Each row was made from one small tree. The marks that hang from a mark follow it in brackets, in alphabetical order. Every link used is in the known rows. Write each row's tree.
In the rows, zero is written as 128.
Known rows:
R(N(B)): [143  87 132  95  98 146 107 126 117 114 125 164 120 108 160 127 128 116
 140 112 131 107 120 150 124 123 104  97 118 175 132 135 107 161 146 184
 135 171 112 135 163]
A(W): [123 107 124 126 142 101 123 112 123 123 131 138 107 113 114 123 143 135
 102 124 114 131 144 154 132 108 124 112 120 139 114 119 144 152  85 171
 116 154 152 126 119]
M(N W(F X(Y))): [128 163 126 183 159 135 107 164 150 158 147  94  68 101 162 125 134 115
 142 107  98 143 138 132 128 143  87 194 142 116 150  86 144  99 172 180
 115 125 110 119 172]
X(N): [132 137 117 111 150 145 121 132  98 120 130 156 131 116 151 133 129 118
 108 116 158 158 138 156 135 130 125 133 100 156 104 111 148 141 102 145
 130 132 155 138 103]
B(Y(F(W) H)): [140 131 159 109 105 116 176 117 155 152 113 131 166 162  86 144  92 156
  98 148 124 100 115 121 110  75 134 123 134  99 139 181 172 113 116 112
 145 112 120 162 122]
H(Y(B(W(G X)))): [134 141 172 196 111  73 124  69 115 131 106 117 132  80 179 125 129 116
 124 137 118  59 134  98 119 110 102 107  97 101 103 126 105 111  80  79
 156 156 146 148 156]
F(Y(M(W(B)))): [142 119 138  87 156 107 151 139 127 138 145  81 151 124 136 114 137 141
 160 107  99 142 118  96 129 187  70 126 147 114 153 147 107  92 129 152
 127  99  97 106 132]
E(N(B(W(X)))): [146 158 131 142 103 105 122 117 106 170 147 138  85 110 167 121 110 153
 147 135 104  86 118 108 140  90 171 127 123 123 136 116 122 137 129 130
 125 180 154 126 139]
X(N Y(F)): [131 143 133 138 166 135 133 130 125 113  89 152 173 159 109 114 123 100
  92 135 141 170 173 144 132 139 166 149 100 127 103 117 200 105  92 126
 112  73 164 166 124]
G(N(R X)): [106 121  92  62 118 174 104 102 122  86 121 203 109  86 110 153 147 104
 161 132 178 169 137 185 144 167 130 148 117 131 144 105 131 192 147 162
 120 160 119  92 131]
F(W(X(N))): [150 206 129 146 160 145 150 135  96 154 122 127 105 127 170 141 126 129
 101 128 147 114 125 132 122 123 116 135 111 120 135  98 132 131 102 148
 163 129 129 144 127]
A(W(B F X)): [112 151 126 214 164 103 146 134 134 149 150 102  55 109 138 118 147 134
 125 105 102 105 111 100 121 136  76 155 143 138 153 101  99  81 138 181
 151 165 137  77 126]
M(W(A)): [158 109 123 101 167 138 113 112 125 122 150 124 115 144 166 113 129 133
 123  93 118 147 125 133 134 140 119 115 155 109 144 103  93 144 159 162
 139 136 101 118 141]
N(B(W) R): [110  90 115 105  93 123 113  62 121 122 144 188 125 104 117 138 127 148
 154 134 149 149 153 137 121 119 161 145  96 125 100 134 117 163 136 147
 115 170 148  86 134]
G(W(A F(Y(M)) X)): [118 178 154 160 140 141 129 158 124 154 125  76  85 160 159 135 140 147
 144  92  69 122  76  54 143 168  65 138 173 155 177 115  87  56 145  94
 152 114 130 105  76]
X(N(R)): [123 110 102 103 141 178 109  97 101 100 124 170 129 105 132 160 144 107
 123 133 174 184 153 159 131 156 146 166  85 159  96 113 142 163 122 140
 117 124 162 110  99]
E(N(R X(Y(B M)))): [147 155 126 101 135 153 110 140 143  78  82 125 195 120  85 152 142  76
 159 186 117 128 141 148 140 134 176 135 115  97  99  94 164 164  81  77
  93  45 144 150 147]
F(Y): [117 130 135  75 110 139 131 128 117 141 132 142 133 131 149 127 117 128
 136  99 114 117 137 121 127 153  79 107 125 133 123 143 124 142 113 138
 102 124 166 127 105]
F(W(B G)): [143 100 151 145 149 122 170 142 137 135 157 103 176 162 168  90  96 159
 120 114 160 128 120 110 107 161  97 123 124  62 150 126  78 133 130 141
 161 146 115 104 147]
Y(H M(W)): [161 108 146 106 162  82 126 110 135 104 125 109 144  91 111 139 158 139
 140 127 105 141  85 135 135  96 125 132 132 143 147 141 156  92  97 138
 145 117 109 154 146]
F(W(M)): [124 115 121 134 144 120 155 145 132 131 151 136 115 177 122 133 135 133
 102 119 149 131 115 138 126 128 121  93 120 101 142 121 127 140 104 153
 164 131 138 117 142]
H(Y(B F(W(A)) M)): [144 148 153  98 139 118 147 108 135 119  68 110 225 209  75 122 134 129
 112 154 105  80 120  84 121 101 138  54 154  47 117 144 138  70  46  71
 181  71  85 153 166]
H(Y(B(N) M)): [139 154 137 117  93  75 113 150 108 118  89 114 168 114  97 128 163 105
 111 142 120  88 137 112 124  83 123  41 125 140  90 164 142 113  57  66
 130  98 122 172 141]
G(N(R) W): [114  55 138 103 102 150 100 103 127 107 134 182  87 105  88 152 170 140
 140 115 146 223 147 138 141 177 121 167 119 143 162 133 129 162 142 147
  92 164 166  93 100]
B(N(X) W Y): [114 216 116 130  72  80 145 162 125 149 144 150 115 102 148 126  75 119
 100 135 153  95 152 152 140  87 130  87 118 155 104 152 142 204 158 120
 120 153 104 130  91]
E(N(R X(Y))): [139 145 121  93 139 180 109 140 136  87 109 175 163 121 143 138 115  79
 141 159 139 160 154 157 139 155 180 158 116  92 123  87 155 198 138 121
  79  92 169 116 136]
N(B(Y(H)) R): [133  64 121  89  80 159 121  77 129 126 135 154 126  85 123 161 118 159
 144 155 150 144 117 161 101  94 162 161 120 156 108 163 114 152 187 118
 110 158 127 140 121]
H(Y(B(N(R)) M)): [130 128 121 109  83 108 101 115 112  97  84 128 168 103  77 155 177  96
 126 157 132 118 153 113 121 109 144  76 108 144  81 165 140 134  75  60
 116  90 126 144 137]
N(B(Y(H M)) R X): [130 112 108  56 104 161 125  89 126 100 111 146 157  65 120 168 121 140
 165 185 159 126  92 183 117  91 170 151 131 158 105 142 123 149 162 108
 139 139  74 149 129]
G(W(A B M(Y))): [100  84 144 162 191 142 117 130 130 123 154 127 105 158 149  95 146 119
 113  95 116 177 135 110 144 190 122 143 184 104 183 106  49 110 174 128
 119 147 142 105  92]
Y(B(N(R)) F H M): [123 106 131 126 103  96 114  93 151  92  78 105 167 120   4 155 176 108
 140 165 105 102 139  96 121  80 172 121 116 167  95 182 185  94  67  55
 113  52 112 180 118]
E(N(X(Y))): [149 171 136 103 147 148 121 174 133 107 114 161 164 131 162 111  99  87
 125 143 125 131 139 159 144 128 157 124 133  90 132  85 161 178 120 127
  93 101 165 142 142]
W(X): [145 166 119 121 126 132 123 122  97 154 123 143  84 100 170 129 147 130
 128 110 121  96 126 128 120 115 103 116 122 148 140 112 107 135 103 155
 139 161 166 151 135]
F(W(A B(N) M)): [127 143 108 183 154 115 163 195 138 136 175  88 113 223 132  81 107 146
  85  98 149 138 112  92 123 148 143  80 168 104 174 137  80 131 188 126
 161 119  75  89 132]
B(N Y): [137 161 109 116  67 111 136 176 113 165 144 121 105 127 139 130 109 140
  88 119 147 117 148 146 124  95 127  81 122 175 112 172 130 177 155 115
 107 143 132 157  93]
H(Y(B M)): [143 126 145  93 112  99 118 115 108 110  87 135 185 113 107 138 164 113
 130 144 118  96 119 124 123  97 105  64 119 114  95 142 133 100  35  89
 145 110 145 160 154]
M(N W(A)): [135  99 110  85 156 164  91 138 131 140 166 107 115 130 163 106 111 145
 137  99 114 158 137 145 139 145 115 151 165 110 142 104 108 154 174 180
 111 150  68 112 149]
B(Y(M)): [145 153 109  85  88 116 149 161 107 153 122 114 147 131 123 148 125 160
 117 136 142 126 106 157 134 101 124  88 112 163 121 160 137 135 102 115
 142 142 141 157 106]
X(N Y(M(W))): [166 160 128 141 192 100 131 147 118 104 108 103 162 123 130 129 149 113
 107 139 134 196 137 162 145 148 156 147 104 136 118 105 182 104 103 135
 131  68 118 158 142]
G(N(B)): [127  84 106  79 101 133 111 120 113 133 141 169  99 117 118 117 143 162
 148 113 156 156 121 171 132 126 138 110 132 135 144 130 119 139 148 162
 127 187 119 127 151]

Which tree is each row?
[138 117 105  96 108 157 131 129  95 154 142 137 122 110 167 140 102 150
 109 143 170 149 137 181 120 112 147 130 112 166  80 131 120 149 166 137
 132 156 111 155 106]
X(N(B(Y)))
[133 134 116 140 152 165 115 116 115  92 105 165 151 123 127 142 137 100
 107 139 165 207 169 162 126 165 169 179  81 140 102 108 167 156 130 125
  92  88 176 126 117]
X(N(R) Y)
[ 67 120 157 211 122  74 152 122 168 116 166 128  85 145 105 148 111 122
 135  95 108 115  70  88 147 127  90 147 119 157 148 159 169  66 146 107
 143 123 160  70  91]
B(W(F(Y(H)) M))
[138 147 109 142 132 126 131 177 120 136 157 115 128 168 152  70 109 143
 106  87 137 135 131  95 123 138 130  90 163 136 155 140  76 141 183 126
 118 138 105 106 113]
W(A B(N))
[115 208 122 207 131 105 134 128 128 152 150 134  68 154 165 122 111 144
 128  86 115  94  88  84 142 112 104 130 135 136 161 105 102  94 155 130
 173 168 144  74 114]
B(W(A F X))
[136 209 138 193 145  94 142 110 133 147  95 136 130 183 128  88 106 135
 103 118  97 111 146  88 136 119 172 133 131 105 158 119 154  94 122 114
 132 112 151 143 141]
B(W(A X(Y(F))))
[129  76  97  67  73 175 121  91 112 144 139 157 118 107 138 159 122 157
 141 148 163 149 148 169 106 122 152 138 112 146  91 146  95 177 178 138
 112 165 129 127 124]
N(B(Y) R)
[161 185 128 183 168 138 144 159 118 143 125 114 122 161 183  68 117 142
 115  98 113 134 121  97 112 156 127 137 159 103 185 100  77 106 176 138
 125 124 142 129 153]
W(A B X(Y))
[147 118 131 165 149 130 142 125 108 146 144  94 111 104 205  95 125 146
 139 108 143 108 117 108 111 162  95 144 124 124 155 110  61 113 142 141
 152 171 135 133 141]
W(B G X)
[129 126 180 171 126  92 174 160 157 134 154  62 170 150 152  87  76 152
 114 112 126 100 109  70 106 155  97 125 147 100 161 183 108 113 175  84
 121 104  83 121 113]
F(W(B(N) G) Y(H))
[127  85 114  65  86 145 138 104 122 167 122 144 137 141 120 130 110 155
 125 143 137 113 152 151 109  98 151 108 130 130  93 155 126 126 140 138
 131 148 116 167 128]
N(B(Y(F)))
[106 117 104  58 118 138 114 153 126 146 110 116 170 142  77 123 135 146
 146 138 122 134 137 138 145 115 140 129 128 137 118 147 183 101  57 144
 121 127 110 154 136]
Y(F M(N))
[139 118 117  49 130 170 105 137 116 122 138 166 140 104 175 119 103 113
 158 147 134 105 126 163 135 110 158 111 147 101 108  85 112 177 137 147
 121 154 118 134 144]
E(N(B X))
[162  96 160 121 156  73 121  97 148  99 117  87 151  86  78 145 171 124
 150 139  89 105  98 124 125  83 107 122 135 132 119 139 147  87  71 114
 140  83 100 175 155]
Y(B H M(W))
[ 99 124 155 219 140 108 129  95 150 142 125  35  70 102 140 144 138 114
 138 123  75  51 121  97 122 152  51 144 124 139  99 106 105  85 114 107
 143 112 117 129 111]
A(W(F(Y(B)) G X))
[133 169 105 162 135 151 175 135 130 175 124  83  84 219 134 138 110 153
  86 138 128  92 106 113 124 125 153 103 153 110 163 133 112 104 162 117
 193 123  85 151 129]
B(Y(F(W(A M X))))
[130 123 108  58 126 191 101 120 123  95 126 180 139 103 147 155 121  87
 157 151 144 137 139 152 144 146 157 147 120 110 117  92 132 204 130 134
 103 129 152 101 119]
E(N(R X))
[ 70 146 112 231 133  74 134 157 157  97 170 113  82 133 156 124 101  89
 116 115 174 109 111 133 156 134 129 111 108 154 113 107 130 135 165 106
 181 149  90  81 106]
B(N(X) W(F G M))
[142 134 134 108 133 170 102 125 150  83 100 153 170 114 108 144 126  62
 150 171 119 126 166 148 129 141 160 150 118  83  96  84 147 193 116 100
  74  59 160 138 147]
E(N(R X(Y(B))))
[100  25  90 148 124 152 112  97 130  84 146 130  80 130 110 155 165 132
 137 125 196 202 115 175 149 198 162 154  88 157 151 126 125 147 164 122
 145 169 129  97 127]
W(G(N(R)) M)
[107 112 122  54 112 140 108 137 115 134  87 141 195 131 100 125 137 130
 134 149 124 134 139 131 140 114 141 111 130 114 113 155 186  85  53 124
 128 136 111 148 154]
H(Y(F M(N)))
[156 192 153 222 142  77 144 171 133 137 124 105 108 106 144  78 127 126
 104 113 105 116 122  90 103 106 136 144 148 149 179 150 133  98 170 110
  97 108 144 164 143]
W(B(N) X(Y(H)))
[102 104 128 185 157 100 146 142 149 127 160 121  99 133 111 112 134 134
 120 102 117 138 119 113 125 137  82 140 140 125 135 114 115  96 131 181
 138 153 140  59 117]
A(W(B F))
[159 200 124 134 149 149 147 137 112 159 129 118 106 172 174 114 115 155
 109 108 121  89 104 106 118 118 118 104 154  92 171 103  82 134 134 140
 171 144 115 128 144]
F(W(A X))
[109 105 120  72 111 128 109 138 139 141 101  94 180 135  45 128 148 132
 157 148 103 100 150 129 134 101 121 119 129 126  91 145 176  97  35 122
 116  94 102 176 145]
Y(B F M(N))
[108 116 138 136 147 130 183 160 141 145 166 105 131 190 134 110 109 139
 124 104 130 129 114  93 115 189  77 109 144  83 162 144 100 114 144 149
 143 108 122  83 129]
F(W(B M) Y)
[106 125 159 115 147 140 104 122 178  98  88 134 193 100  73 107 106  78
 148 162  96  97 161 149 117  91 130 170 152  91 101 113 197 120  93 121
  81  63  97 192 168]
M(N(X(Y(B F H))))
[105 178 149 191 149  82 144 122 142 134 110  65  77  97 101 158 153 140
 138 128  60  79  61  93 140 107  87 152 142 182 155 142 166  38 101 113
 149 115 125 122 100]
A(W(F(Y(H M)) X))
[133 133 126 157  97 115 105 133 143 106 105 128 141 128  75 128 152  91
 113 139 126 139 191 127 107 124 150 119 105 136  90 139 144 172 123  86
  66  59 157 157 135]
X(Y(B(N(R))))
[106  69 113 180 173  96 146 131 135 114 163 110  86 138 107 106 151 132
 103 119 127 157 127 138 130 150 125 124 133 138 138 118 118 118 123 183
 136 150 134  94 129]
A(W(B M))
[139  63 107  65 101 183  97 104 116 123 141 161 128 120 133 146 132 136
 160 147 138 150 138 141 128 132 187 146 119 119 108 119 115 171 148 130
  94 148 157 107 135]
E(N(B R))
[135  84 129  87  69 152 131 119 130 144 107 146 132 133 129 144 106 125
 126 139 128  96 136 149 121 114 124  99 121 179 118 172 134 143 162 163
 138 155  89 163 143]
R(N(B(Y(F))))
[146  74 102  66  67 187 115 117 116 150 146 141 120 121 139 163 108 153
 143 162 147 148 135 156 125 122 187 143 117 132 103 143 112 185 184 114
  94 154 145 121 114]
E(N(B(Y) R))
[ 58 130 144 151 121 107  93 104 159 147 155 155 120  75 112 128 101 139
 163 121 115 109 117 143 145  80 131 191 147 118 130 137 144  93 159 133
 102 187 114  98 125]
M(N(B(W(F))) Y(H))
[141 100 149 118 127 129 161 155 134 154 124  89 168 193 106 103 115 177
 113 128 108 167 118  81 132 151 132 128 173 124 161 162  99  78 145 103
 141 117 104 132  83]
G(W(A B(Y(F M))))
[112  80 168 168 141 122 138 158 147 132 168 144 110 137 139 109 135 132
 136  84 118 169 120  76 120 161  50 156 152 117 154 116  83  91 147 157
 129 148 170  68  99]
G(W(B F))
[100 178 124 225 130 124 119  77 128 122 127 134  71  91 106 182 149  92
 145 133 136 112 137 100 132 129 105 188  78 159  89  98 139 106 119 109
 149 112 155  85 101]
Y(B(W(F X(N(R)))))
